What can hang from each mark:
z_575: z_337 z_383
z_788: z_326
z_70: z_326
z_337: z_326 z_575
z_828: z_326
z_383: z_575 z_840
z_326: z_70 z_337 z_788 z_805 z_828

Each row was made from one small tree. The marks that hang from a mark follow it in brackets, in the order of their numbers. Every link used is in the known rows. Write each row's tree.
Known rows:
z_326{z_788 z_828}: [ 0.02 -0.05 -0.92 -3.87 -1.28 -2.16 -1.34 -1.22  1.79 -0.25 -1.61  1.09
  4.55 -4.91  4.06  1.67  0.41 -1.20 -0.32  1.36  0.51 -1.08  0.93  1.35
  1.34 -2.18 -0.04 -0.97  1.49  1.19]
z_383{z_575{z_337{z_326{z_805}}} z_840}: [-2.08 -0.97  1.30  3.69 -3.45 -1.57  0.46 -0.77 -0.41  1.37  0.86  2.06
  0.62 -2.11  8.25  6.06 -0.17  1.52 -2.83 -2.58  1.18 -1.21  0.42  1.28
  0.54 -2.63  7.44  4.43  1.14  2.06]
z_828{z_326{z_337}}: [ 0.97 -2.77 -0.25 -4.77 -1.13 -0.42 -0.23 -0.56  0.55  0.55 -0.23 -2.39
  5.24 -3.51  3.59  2.30  0.52 -0.97 -2.27  0.13  0.17 -1.58  1.42  3.33
  2.22 -2.75  5.39 -1.11 -0.22 -0.20]
z_383{z_575{z_337{z_326{z_70}}}}: [-1.05 -0.88 -0.13 -0.33 -2.59 -1.68 -1.95 -2.32 -2.24  1.43  0.90 -0.01
 -1.10 -1.92  7.58  2.43  0.14  0.57 -1.88 -1.78 -0.86 -1.80  1.87  1.78
  0.97 -2.58  6.27  2.47  1.78  3.89]
z_575{z_337{z_326{z_70 z_788 z_828}} z_383}: [-0.49 -0.21 -1.57 -4.19 -2.24 -2.90 -1.79 -2.90  0.39  1.33 -1.70  0.42
  1.33 -2.46  6.01  1.06  0.14  0.66 -0.24 -2.59 -1.40 -1.00  1.67  1.49
 -1.27 -3.28 -0.41  3.51  2.26  3.75]
z_383{z_575{z_337} z_840}: [-0.87  2.24  0.71  2.28 -3.26 -0.92 -1.24  0.80 -0.45  0.26  1.91  2.61
 -0.11 -3.25  8.18  5.94  0.15 -0.25 -4.92 -0.75  1.36  0.21  1.76  1.12
  2.02 -3.69  7.97  2.36  1.15  1.96]
z_788{z_326{z_70 z_337{z_575{z_383}} z_828}}: [-1.18 -0.83  0.08 -7.03 -1.44 -1.91 -1.21 -0.41  0.38  2.06  0.98 -2.56
  4.12  0.90  4.75 -0.26  1.72 -1.82  0.95  0.51 -0.09  0.87  2.94  3.06
 -0.34 -2.56 -1.70  2.06  0.69  2.68]
z_70{z_326{z_337 z_788 z_805 z_828}}: [ 0.51 -2.46  0.23 -6.94 -1.48 -2.45 -0.77 -2.24  2.45  1.12 -2.41 -3.36
  6.17 -1.24  2.13 -0.01  1.00 -0.26  1.24 -1.40  1.83 -3.69  0.48  1.75
  1.05 -1.23 -4.18 -0.62 -0.56  1.13]
z_383{z_575}: [-0.49 -1.23 -0.45 -0.67 -2.07 -0.98 -0.81  0.12  0.50  0.31  1.22  2.57
  1.66 -4.02  6.40  4.17  0.46 -1.30 -2.69  0.64  0.46 -0.66  1.54  1.41
  2.84 -1.92  6.35 -0.02  1.05  1.56]
z_788{z_326{z_337 z_805}}: [-0.24 -5.66  0.34 -1.88 -1.72 -1.03  1.44 -0.89  0.81  0.82 -2.46 -2.24
  6.33 -1.08  4.15  3.09  0.90  0.08  0.67 -1.91  1.58 -1.67  0.93  2.12
  1.03 -2.10  2.68  0.57 -0.57  0.23]
z_575{z_337{z_326{z_70 z_788}} z_383{z_840}}: [-0.79 -0.31 -1.24 -2.80 -2.85 -2.10 -2.07 -2.20  1.39  0.97  0.07  0.53
  0.38 -1.55  7.88  3.42  0.13  0.84 -3.17 -3.06 -0.78 -2.32  1.60  1.54
 -1.04 -5.11  2.69  6.15  1.65  3.56]
z_383{z_575{z_337{z_326{z_828}}} z_840}: [-2.21  2.84  1.56  0.12 -3.68 -1.97 -0.66  0.15 -1.19  1.21  2.09  2.69
 -0.37 -3.62  8.41  3.62 -0.15  0.24 -2.69  0.67  0.99  0.38  1.15  1.44
  0.62 -2.98  5.80  4.13  1.87  1.28]
z_383{z_575{z_337}}: [ 0.27  0.13 -0.10  2.36 -2.83 -0.98 -1.27 -0.07 -1.10  0.27  0.62  2.37
  0.14 -3.13  6.82  5.20  0.20 -0.52 -3.74 -1.44  0.51  0.12  1.71  1.25
  2.33 -2.63  7.87  0.34  1.37  2.48]
z_326{z_70 z_337{z_575} z_805 z_828}: [-1.44 -0.94  0.18 -4.76  0.12 -2.33 -2.00 -1.98  0.14  1.78  0.01 -2.79
  6.06 -0.18  3.99 -0.49  1.35 -2.21  1.67 -0.96 -0.63 -1.48  2.12  3.21
  0.39 -0.69 -1.65 -2.07  0.46  3.06]
z_70{z_326}: [ 0.94 -4.06 -0.40 -3.65 -1.60 -1.60 -2.13 -0.58  1.92  0.61  0.94 -0.06
  2.77 -3.05  4.70  2.58  0.54  0.29 -2.32  2.41 -1.37 -2.45  1.69  2.45
  3.27 -2.86  5.46  2.30  0.80  1.14]
z_337{z_326{z_70 z_788 z_805} z_575{z_383}}: [-1.63 -4.23 -2.01 -2.27 -1.26 -2.73 -1.49 -3.17  2.21  1.60 -0.16 -0.43
  3.31  0.54  4.85  2.31  0.82  0.11 -0.17 -2.27 -1.57 -2.70  0.67  2.70
 -1.05 -1.46 -0.01  3.78  1.73  4.78]
z_326{z_70}: [-0.05 -2.61 -1.29 -3.74 -0.43 -1.49 -2.43 -1.64  0.81  0.52 -0.25 -0.22
  3.33 -3.83  5.80  1.89  0.55 -0.79 -0.99  0.58 -1.82 -2.10  2.48  2.18
  2.02 -3.01  4.10 -0.01  1.36  2.38]
z_383{z_575 z_840}: [-1.42  0.84  0.54 -0.41 -2.45 -0.91 -0.72  0.95  0.89  0.31  2.54  2.60
  1.41 -3.84  7.67  4.88  0.50 -1.24 -4.19  1.30  1.59 -0.66  1.50  1.34
  2.43 -3.07  6.30  2.02  0.78  1.28]
z_326{z_70 z_337{z_575}}: [-0.47 -1.40 -0.57 -5.14 -0.48 -1.60 -3.54 -1.49 -0.19  0.96  2.39 -2.24
  4.07 -0.48  5.06  0.60  1.46 -3.08 -1.29 -0.12 -1.85 -2.45  2.77  3.68
  1.40 -2.18  2.70 -1.41  0.29  2.72]
z_575{z_383{z_840}}: [-0.59 -1.40 -0.80 -1.81 -2.08 -1.09 -0.80  1.01  3.16  0.56  1.88  3.84
  2.90 -4.44  7.90  5.85  0.40 -1.22 -4.01  0.71 -0.83 -0.08  1.90  1.77
  1.45 -4.65  6.09  4.16  1.06  0.83]

Write each row's tree:
[-1.54 -1.02 -0.88 -1.91 -2.77 -2.24 -1.86 -0.38  2.74  0.47  3.52  2.57
  2.29 -1.11  6.81  4.28  0.65 -1.15 -3.97  0.86 -0.97 -1.64  0.69  2.83
 -0.20 -3.67  3.68  6.15  1.69  1.78]	z_337{z_326{z_788} z_575{z_383{z_840}}}
[-1.17 -2.60 -0.82 -1.22 -1.54 -2.67 -0.42 -2.86  0.24  2.48 -2.27  0.82
  2.35 -2.22  6.68  2.53 -0.10  1.63  1.06 -3.12 -1.86  0.02  1.70  1.74
 -1.19 -2.35  2.04  4.02  2.06  3.74]	z_575{z_337{z_326{z_70 z_805 z_828}} z_383}
[-0.20 -1.82  0.77 -5.27 -1.89 -1.39  0.24 -0.07 -0.09  0.92 -0.97 -1.66
  5.64 -2.59  4.46  0.91  0.96 -1.09  1.05  0.88  1.11 -0.29  1.76  2.16
  1.07 -2.35  1.04  0.19  0.19 -0.45]	z_788{z_326{z_337 z_828}}
[ 0.22 -0.04 -0.62  0.97 -2.69 -1.12 -1.36  0.77  1.81  0.43  1.31  3.97
  1.34 -3.75  8.40  6.93 -0.02 -0.19 -5.06 -1.02 -0.75  0.83  2.28  1.47
  0.95 -5.20  7.91  4.55  1.39  1.42]	z_575{z_337 z_383{z_840}}
[-1.38 -3.20  0.70 -5.86 -0.67 -1.83  0.66 -1.95 -0.03  1.90 -3.54 -4.30
  6.60 -0.79  3.94 -0.29  1.15  0.31  3.42 -1.71  1.45 -1.24  1.86  1.85
 -0.14 -1.44 -2.88 -0.26 -0.11  2.07]	z_788{z_326{z_70 z_337 z_805 z_828}}
[-1.16 -2.52 -1.34 -3.78 -1.27 -2.67 -3.35 -2.98 -0.05  0.54  1.46 -1.51
  2.79 -0.61  4.75  0.25  0.85 -0.79 -0.97  0.73 -1.90 -3.49  1.13  3.23
  0.38 -1.97  1.80  2.12  2.11  3.79]	z_337{z_326{z_70 z_788} z_575}
[ 0.94 -2.36 -1.13 -6.44 -2.29 -1.82 -2.75 -0.86  3.49  0.93  2.46 -1.58
  3.18  1.03  3.26  1.64  1.60 -2.22 -3.22 -0.35 -0.47 -2.74  1.53  3.17
  1.34 -2.53  0.03  2.27 -0.22  2.20]	z_70{z_326{z_337{z_575{z_383}} z_788}}
[-0.26 -2.75 -0.80 -1.14 -1.87 -1.99 -2.53 -2.62 -1.47  1.15  0.01 -0.13
  1.14 -2.86  6.83  2.08 -0.01  0.79 -1.55 -1.16 -2.80 -2.33  2.09  2.41
  0.65 -3.36  6.72  2.53  1.96  2.96]	z_575{z_337{z_326{z_70}}}
[-0.28 -1.16  0.35 -5.48 -2.41 -1.44 -2.78  0.88  3.30  1.55  5.07 -0.04
  2.75  0.16  5.89  3.19  1.46 -2.03 -4.50  1.19 -0.75 -1.82  2.30  3.50
  1.62 -4.13  3.85  5.11 -0.42  1.06]	z_70{z_326{z_337{z_575{z_383{z_840}}}}}
[ 0.16 -2.11 -1.37 -2.23 -2.16 -2.35 -2.75 -3.51 -0.74  0.47 -1.31 -1.23
  1.44 -2.09  5.80  1.43  0.08  0.82 -1.31 -2.23 -1.40 -3.48  1.31  1.94
  0.04 -3.22  3.18  1.79  1.94  3.72]	z_575{z_337{z_326{z_70 z_788}}}
[ 0.25 -2.00 -1.08 -3.18 -1.73 -1.21 -1.91 -0.10  2.04  1.00  3.21  1.83
  3.91 -1.19  5.65  3.65  1.25 -3.80 -3.37 -0.32 -1.77 -0.38  2.23  3.57
  1.20 -2.38  4.74  0.93  0.15  1.17]	z_326{z_337{z_575{z_383}}}
[-1.15 -5.52 -0.49 -1.69 -0.72 -1.55  0.48 -1.70  0.31  1.13 -3.03 -2.96
  4.84 -1.37  4.86  2.23  0.69  1.99  1.61 -0.73  0.67 -1.34  1.60  1.66
  0.81 -2.30  1.79  1.96  1.05  2.93]	z_788{z_326{z_70 z_805}}
[-0.43 -5.24 -1.07 -0.70 -1.73 -2.29  0.17 -2.85  2.08  0.39 -2.15  0.63
  4.77 -2.95  4.52  3.38  0.13  0.73 -0.02 -1.64 -0.05 -3.73 -0.53  1.85
  0.38 -1.39  2.52  1.91  1.09  1.37]	z_337{z_326{z_788 z_805}}
[-0.16 -5.00 -1.12  2.52 -2.58 -1.84  0.39 -1.82  1.10  1.52 -1.06  3.11
  2.36 -2.64  7.05  6.34 -0.33  1.46 -1.77 -3.53 -2.03 -0.61  0.79  1.93
 -0.21 -2.67  7.31  4.71  1.51  2.01]	z_575{z_337{z_326{z_805}} z_383}
[-1.71 -3.48  0.30 -3.02 -0.55 -2.10  0.59 -1.63  0.10  1.52 -3.93 -3.15
  5.53 -1.76  4.37  0.63  0.64  1.92  3.35  0.13  1.00 -0.15  1.75  1.44
  0.28 -1.90 -1.20  1.40  1.43  2.87]	z_788{z_326{z_70 z_805 z_828}}
[ 0.03 -3.05 -0.77 -6.14 -0.21 -1.15 -0.12 -3.23  1.37  0.87 -3.81 -6.48
  6.33 -0.92  1.93  0.18  0.74  0.68  0.22 -3.77  1.81 -3.69  0.81  2.62
  0.46 -1.92 -2.13 -2.22 -0.47  2.92]	z_828{z_326{z_70 z_337 z_788 z_805}}
[-1.30 -0.24 -0.66 -0.69 -1.96 -1.45 -1.86  1.48  2.83  0.69  4.16  3.53
  2.61 -2.42  7.28  5.70  0.83 -2.00 -4.79  1.67 -1.18  0.68  2.03  2.83
  1.26 -3.98  6.30  4.53  1.49  1.62]	z_337{z_575{z_383{z_840}}}
[ 0.10 -0.97 -1.38 -7.38 -0.89 -1.08 -1.80 -2.00  1.54  1.08  0.43 -4.57
  4.11  0.96  2.61  0.38  1.31 -1.41 -2.46 -1.68  0.18 -1.64  1.92  3.71
  0.05 -2.81 -0.82  0.17  0.28  3.71]	z_828{z_326{z_70 z_337{z_575{z_383}} z_788}}
[-0.90 -1.13 -0.98 -4.27 -0.10 -2.69 -0.99 -2.97  1.79  0.71 -3.88 -2.04
  5.62 -3.00  3.70  0.39  0.56  0.17  2.36 -1.49  0.67 -2.03  0.95  1.12
  0.19 -1.18 -3.88 -1.19  1.31  3.70]	z_326{z_70 z_788 z_805 z_828}
[ 0.31 -3.79 -0.91 -1.22 -0.86 -1.29  1.01 -1.89  2.30  0.15 -3.49 -2.53
  5.90 -2.82  2.16  3.60  0.10  1.86 -0.91 -1.20  1.89 -1.77 -0.20  2.10
  1.30 -1.97  2.08 -0.24  0.76  2.06]	z_828{z_326{z_788 z_805}}
[-1.12 -1.47 -0.56 -2.13 -1.45 -3.05 -1.10 -4.05 -0.43  1.19 -3.67 -1.96
  3.35 -2.20  4.66  0.71 -0.02  1.76  1.95 -3.10 -0.20 -2.37  0.67  1.34
 -1.10 -1.66 -1.38  1.41  1.99  3.89]	z_575{z_337{z_326{z_70 z_788 z_805 z_828}}}
[-1.46 -2.68 -0.70 -4.53 -0.72 -3.11 -0.55 -3.78  0.98  1.36 -3.19 -1.83
  4.93 -2.50  4.07 -0.47  0.36  0.89  2.77 -1.28 -0.20 -3.18  0.36  1.61
 -0.67 -1.00 -2.97  0.96  1.67  3.06]	z_337{z_326{z_70 z_788 z_805 z_828}}
[-0.13 -3.02 -1.12 -5.10 -0.47 -1.76 -1.10 -3.44  1.55  0.69 -3.17 -3.45
  6.15 -1.21  3.68  0.72  1.05 -1.06  0.84 -4.41  0.86 -4.34  1.08  1.76
  0.35 -1.67 -2.48 -2.57 -0.59  2.92]	z_326{z_70 z_337 z_788 z_805}
[ 0.32 -1.68  0.27 -3.69 -1.05 -0.67 -1.22 -0.17 -0.07  0.64  2.15 -3.03
  4.97 -1.25  3.02  2.05  0.97 -1.66 -3.18  1.26 -0.42 -0.70  1.65  4.41
  2.08 -2.15  5.68 -0.88  0.21  0.96]	z_828{z_326{z_337{z_575}}}
[-1.37 -2.07 -0.47 -3.49  0.14 -2.32 -0.90 -2.22  0.85  1.32 -2.65 -0.91
  5.30 -3.68  4.90  1.06  0.46  0.18  2.01 -0.27 -0.53 -1.06  1.80  1.67
  0.91 -1.49 -0.29 -0.60  1.40  3.13]	z_326{z_70 z_805 z_828}
[-0.54 -3.66 -1.52 -2.73 -0.24 -2.09 -1.16 -3.29  2.03  0.36 -3.40 -1.80
  5.12 -2.20  4.01  1.84  0.50  0.43  0.45 -2.59  0.17 -3.46  0.95  1.33
  0.73 -1.79 -0.93 -0.78  1.01  3.73]	z_326{z_70 z_788 z_805}
[-0.37 -3.36  0.32 -2.94 -1.01 -2.39 -0.59 -1.15  2.27  1.51 -1.49 -0.71
  4.96 -3.29  3.63  1.76  0.46  1.33  0.82  1.48  0.06 -1.36  1.05  1.84
  2.15 -1.35  1.11  1.85  0.92  1.36]	z_70{z_326{z_805 z_828}}
[-2.04 -2.18  0.93 -4.61 -0.67 -2.20 -0.65 -1.44 -0.52  1.94 -1.10 -5.01
  6.34  1.25  3.42 -0.71  1.61 -0.50  3.06 -0.43  1.17 -0.48  2.01  2.93
 -0.18 -0.94 -2.71 -0.04  0.40  2.77]	z_788{z_326{z_70 z_337{z_575} z_805 z_828}}
[-2.53 -2.73  0.04 -2.60 -0.41 -3.20 -1.65 -2.57 -0.28  2.03  0.33 -1.22
  4.19 -1.68  5.01  0.28  0.70  0.27  1.93  0.92 -1.84 -1.33  1.25  3.26
 -0.16 -0.60  0.79  2.10  2.16  3.34]	z_337{z_326{z_70 z_805 z_828} z_575}
[-1.57  0.63  1.02  1.89 -3.82 -1.40 -0.93 -0.02 -1.20  0.86  2.53  2.64
 -0.77 -2.81  8.73  5.27 -0.12  0.48 -4.42 -0.47  0.63 -0.98  1.09  1.62
  1.22 -3.46  8.83  4.72  1.50  1.57]	z_383{z_575{z_337{z_326}} z_840}
[-1.76 -1.47 -0.27 -3.63 -0.86 -1.53 -1.76 -0.72  2.58  1.86  2.10 -0.84
  4.54  0.56  6.49  3.20  1.39 -1.90 -1.82 -2.39 -0.43 -1.39  2.36  3.02
 -0.31 -3.05  1.09  2.39 -0.26  3.15]	z_326{z_70 z_337{z_575{z_383{z_840}}} z_805}
[-0.15 -3.87 -0.06 -5.32  0.08 -0.79  0.21 -2.61  0.48  1.65 -2.54 -5.08
  6.05 -1.46  3.10  0.91  0.67  0.65  0.10 -2.66  0.50 -2.64  1.61  3.04
  1.14 -1.94  1.56 -1.34 -0.54  2.35]	z_828{z_326{z_70 z_337 z_805}}
[-0.47 -1.55 -0.83 -2.06 -0.88 -2.46 -0.03 -1.86  2.20  0.14 -3.31  0.41
  6.10 -3.99  3.47  2.41  0.36 -0.11  1.05 -0.77  1.31 -1.29  0.32  1.11
  0.74 -1.21 -1.42 -1.07  1.26  1.86]	z_326{z_788 z_805 z_828}
[-0.44  1.56 -0.58 -7.96 -0.50 -2.53 -3.58 -2.23  0.24  0.64  0.35 -3.35
  4.99 -0.47  3.27 -1.94  1.57 -3.24  0.36 -0.15 -0.07 -2.24  2.07  2.97
  0.27 -1.54 -3.82 -2.51  0.59  3.40]	z_326{z_70 z_337{z_575} z_788 z_828}
[-0.57  1.16 -1.32 -7.94 -0.97 -2.35 -3.05 -1.80  1.63  1.24  0.71 -1.75
  4.22  0.10  4.15 -0.72  1.61 -3.35 -0.18 -1.44 -0.54 -1.11  2.37  2.73
 -0.53 -1.96 -4.40 -0.40  0.61  3.65]	z_326{z_70 z_337{z_575{z_383}} z_788 z_828}
[-0.46 -0.32 -0.15 -7.71 -0.34 -1.79 -2.13 -1.71  0.19  1.25 -0.47 -1.76
  4.88 -3.18  5.08 -0.96  1.02 -2.47  0.80 -0.32 -0.91 -1.85  2.73  2.36
  1.04 -2.09 -0.45 -2.13  0.24  1.54]	z_326{z_70 z_337 z_828}
[ 0.96 -5.33  0.14 -4.49 -1.37 -1.41 -0.92 -1.72  2.22  1.35 -0.67 -2.18
  5.39 -1.37  3.68  2.34  0.94 -0.17 -0.60 -1.23  0.00 -3.82  1.13  2.57
  2.31 -1.74  2.44  0.57 -1.12  0.67]	z_70{z_326{z_337 z_805}}
[ 0.07 -4.38  0.48 -3.22 -1.28 -1.86 -1.89 -1.11  1.59  1.47  1.76 -2.53
  5.02  0.74  3.37  2.08  1.39 -1.06 -1.08  0.01 -0.46 -3.05  1.29  3.63
  2.09 -1.16  2.63  0.95 -0.54  1.74]	z_70{z_326{z_337{z_575} z_805}}
[-2.70  3.15  1.32 -2.12 -2.81 -2.21 -1.76 -1.12 -1.99  1.81  1.49  0.41
 -0.64 -2.56  8.46  1.54  0.14  0.57 -1.56 -0.27  0.53 -0.71  1.92  1.25
  0.10 -3.18  3.37  3.76  1.94  2.96]	z_383{z_575{z_337{z_326{z_70 z_828}}} z_840}
[ 0.54 -4.14  0.08 -2.93 -0.77 -0.53  1.18 -1.25  1.19  1.08 -1.98 -2.80
  6.73 -2.58  3.03  3.17  0.44  0.28 -0.95 -1.99  1.01 -1.86  0.76  2.99
  1.63 -1.77  4.06 -1.22 -0.54  0.42]	z_828{z_326{z_337 z_805}}
[-0.59 -2.09 -0.91 -4.26 -0.41 -2.06 -2.30 -3.13  1.09  0.75 -0.78 -3.99
  5.91  0.91  3.22  0.40  1.44 -2.01  0.28 -2.94  0.32 -3.93  1.25  2.91
  0.15 -1.24 -2.29 -2.52  0.00  4.17]	z_326{z_70 z_337{z_575} z_788 z_805}
[-0.27 -1.66 -1.38 -5.60 -0.81 -1.46 -2.98 -1.22  1.40  1.44  2.51 -0.55
  3.46 -0.21  5.76  1.64  1.48 -3.30 -1.97 -1.15 -2.29 -1.26  3.04  3.47
  0.70 -2.72  2.07  0.60  0.32  3.09]	z_326{z_70 z_337{z_575{z_383}}}
[-1.07 -1.79  0.02 -5.91  0.04 -1.99 -0.97 -2.49  0.56  1.71 -2.41 -2.36
  6.45 -2.67  4.42 -0.06  0.95 -1.26  2.32 -2.11  0.02 -2.13  1.97  2.02
  0.56 -1.23 -2.12 -2.43 -0.05  2.06]	z_326{z_70 z_337 z_805 z_828}
